Each row was made from one path, in order. Every step used is in the known rows, and no mark comes twice. Write each row's path.
Known rows
L -> V -> M -> R -> X: [ 0.378 -0.567 -1.001  1.654  0.069  1.319 -1.678  0.485 -3.541  0.328
 -2.406 -1.791  0.373  1.834  0.618  1.777  0.578 -0.720 -1.867 -0.025]
Z -> S -> L -> V -> M: [ 1.143  3.180 -1.365 -0.810  1.339  3.220  0.383 -1.118 -3.143 -0.765
 -1.891 -2.313 -0.283  4.150 -1.611  1.918  1.822  0.920 -1.856 -0.311]
V -> L: [ 0.315  2.547 -1.081  0.798  2.454  2.450  0.533  0.693  1.768 -1.438
 -1.768 -1.140  0.286  1.252 -3.236 -0.737  0.978  3.891 -1.462 -0.799]
Z -> S -> L: [ 0.739  3.294 -1.598 -0.122  1.929  1.559  2.310 -1.855 -0.275 -0.905
 -1.067 -1.216 -0.649  3.332 -1.819  1.201  1.574  3.606 -2.246 -1.103]
M -> R -> S: [-1.453  2.090 -1.503  1.239  0.666  0.341  0.341 -1.036 -0.306  0.960
 -0.581 -0.623 -0.398  0.262 -0.555  1.085  0.284  3.792 -2.264 -1.068]
M -> R -> S -> L -> V: [-2.828  2.109 -2.219  0.365  0.393 -0.194 -0.292 -1.528 -2.911  0.807
 -0.283 -1.548 -1.059  1.961 -1.243  0.710  0.602  3.759 -2.650 -0.053]
M -> R -> X -> Z -> S -> L -> V: [-1.402 -0.749 -3.027  0.358  2.323 -1.470 -0.737 -1.280 -2.487  0.948
 -1.552  0.664 -0.825  4.310  0.613  2.140  0.364  4.386 -3.007 -0.207]
R -> X -> Z -> S -> L: [-1.406 -0.223 -2.853 -0.184  4.119 -0.396  0.859 -1.485 -0.358 -0.017
 -1.453  1.173 -0.451  4.989  0.071  0.801  1.420  3.477 -3.157 -0.763]
R -> X -> Z -> S: [-0.773 -0.586 -1.815 -0.027  3.912  0.129  0.671 -0.295  0.764  0.047
 -1.841  1.515 -0.002  4.686  0.355  1.182  1.487  2.564 -3.074 -1.176]
L -> V: [ 0.059  1.691 -0.544  0.677  0.699  0.815  0.693  1.171 -1.517 -1.147
 -1.845 -2.113  0.186  3.255 -1.864  0.669  1.568  0.158 -2.111 -0.454]
Z -> S -> R: [ 1.221  2.367 -0.418 -0.115  2.235  1.999  4.773 -0.279  0.086 -0.746
 -2.535 -1.188 -0.124  3.139 -0.825  1.689  1.639  3.748 -2.737 -1.598]
L -> S -> R -> X: [-0.156 -0.001  0.086  0.205  2.271 -1.838  3.697 -0.060  0.780 -1.346
 -1.434 -1.340 -0.561  2.219  0.720  0.350  1.489  1.010 -2.659 -0.612]
V -> M -> R -> X: [ 1.041 -0.382 -1.500  2.409  0.522  1.375 -0.792 -0.768 -1.715  0.930
 -1.965 -0.917  0.453 -0.104  1.293  1.553  0.140  0.470 -1.771 -0.475]
S -> R -> M: [ 1.902  2.336 -0.578  0.105  1.457  2.296  2.977  0.029 -0.657 -1.480
 -2.700 -1.564  0.643  1.816 -0.321 -0.004  1.316  2.721 -2.387 -1.182]
X -> R -> M: [ 2.557  2.958 -1.052 -0.239  1.560  1.889  3.601 -1.231  1.629 -0.665
 -2.653 -0.325  0.713  2.377  0.309 -0.051  1.241  1.821 -2.662 -1.184]
M -> R -> S -> L: [-2.454  2.519 -2.492  1.115  0.826 -0.236  0.526 -2.357 -1.502  0.958
  0.184 -0.896 -0.942  0.951 -1.024  0.495  0.316  4.707 -2.666 -0.621]
S -> R -> X: [-1.438 -1.037 -0.910  1.785  2.184 -0.304  4.096  0.319 -0.610 -0.866
 -1.795 -0.804  0.183  2.389  0.067 -0.433  1.327  2.341 -3.662 -0.908]
R -> X -> Z -> S -> L -> V -> M: [-1.028 -0.339 -2.711 -1.093  3.547  1.109 -0.858 -0.925 -3.295 -0.182
 -2.057  0.060 -0.170  5.513  0.242  1.451  1.550  0.648 -3.016 -0.072]

Write each row's path
[-3.694  2.570 -1.721 -0.458  1.402  0.930  0.431 -0.913 -2.611 -1.062
  0.093 -1.953 -0.915  3.828 -2.450 -0.510  1.949  2.004 -2.854 -0.100] : R -> S -> L -> V
[-3.104  3.118 -2.251 -0.466  2.483 -0.026  4.749 -2.843  0.320  0.340
 -0.154 -0.431 -0.543  3.206 -0.815 -0.932  1.211  3.649 -3.623 -0.770] : X -> R -> S -> L
[-0.654  1.843 -1.123  0.337  0.143  2.286 -1.580 -0.076 -3.483  0.942
 -1.887 -2.127  0.112  1.523 -0.356  1.750  1.021 -0.126 -1.992 -0.177] : L -> V -> M -> R -> S
[-1.332 -0.279 -3.564  0.523  1.864 -0.688 -1.837 -1.136 -4.634  1.151
 -1.785 -0.715 -0.089  3.155  0.252  0.892  0.219  1.251 -2.955  0.286] : S -> L -> V -> M -> R -> X -> Z
[-2.021 -1.355 -2.314  0.836  3.743 -1.437  3.371  0.378 -0.632  0.384
 -2.159  0.636  0.431  3.661  0.423 -0.353  1.111  3.173 -3.790 -1.138] : S -> R -> X -> Z
[-0.586 -0.157 -1.094 -0.321  3.758 -2.976  3.218 -0.126  0.847 -0.426
 -1.688  0.194 -0.414  3.229  1.015  0.545  1.515  1.490 -3.461 -0.823] : L -> S -> R -> X -> Z
[ 2.200  3.637  0.303 -1.423  2.888  1.986  1.674  0.372  1.816 -2.659
 -2.706 -1.473 -0.006  1.222 -1.463 -0.306  1.560  3.895 -1.407 -0.524] : V -> L -> S -> R -> M
[-0.258  2.306 -2.842 -1.530  3.616  0.099  0.658 -0.857 -1.770  0.098
 -1.861 -0.125 -0.283  5.633 -1.784  1.607  1.484  3.306 -2.829 -0.737] : X -> Z -> S -> L -> V
[-3.169  2.856 -1.943  0.023  1.903  0.934  1.330 -1.941 -1.031 -0.687
  0.517 -1.325 -0.695  2.596 -2.118 -0.875  1.461  3.164 -2.565 -0.633] : R -> S -> L
[ 0.742  2.856  0.095 -0.761  3.168  0.366  2.954  0.462  2.172 -1.824
 -2.100 -1.572 -0.266  1.012 -1.980 -0.347  1.419  3.756 -2.002 -0.579] : V -> L -> S -> R
[-0.220 -0.816 -2.400  1.170  2.681 -0.893  0.127 -0.928  0.058  1.583
 -1.921  1.614 -0.349  2.685  1.216  2.248  0.202  4.289 -2.721 -1.248] : M -> R -> X -> Z -> S
[ 0.374  0.300 -3.266  0.523  2.634  0.991 -0.932 -2.285 -2.543  1.862
 -1.941  0.543 -0.169  2.074  1.270  2.145  0.199  2.659 -2.630 -0.537] : V -> M -> R -> X -> Z -> S -> L
[-1.017  0.482 -1.125 -0.957  4.977 -1.176  1.689  0.574  1.902 -1.061
 -2.127  0.340 -0.298  2.590 -0.718 -0.454  1.307  3.969 -2.418 -0.456] : V -> L -> S -> R -> X -> Z
[ 0.313  1.963 -2.134 -1.001  4.226  0.300  3.694 -0.262  0.089  0.540
 -2.606  0.627  0.236  4.139 -0.692  1.702  1.307  4.253 -3.314 -1.952] : X -> Z -> S -> R
[ 2.464  2.057 -1.590  2.035  0.325  1.813 -0.134 -0.770 -1.529  1.576
 -2.127 -1.530  0.727 -0.663  0.273  1.772  0.031  0.874 -1.567 -0.908] : V -> M -> R
[-0.864  2.729 -2.573  0.841  0.804  1.923 -0.641 -2.407 -2.964  1.598
 -0.718 -1.393 -0.332 -0.133 -0.330  0.830  0.382  2.145 -2.267 -0.534] : V -> M -> R -> S -> L
[-0.850 -0.091 -2.311  1.277  0.417  0.362 -1.436 -1.172 -4.656  0.182
 -1.525 -1.917 -0.330  2.330  0.042  0.737  0.486  0.736 -2.313  0.517] : S -> L -> V -> M -> R -> X
[ 1.380  1.901 -0.761  0.474  0.590  2.634 -0.563  0.965 -2.965 -0.378
 -2.501 -2.747  0.777  2.574 -1.222  1.166  1.433 -2.020 -1.675 -0.312] : L -> V -> M
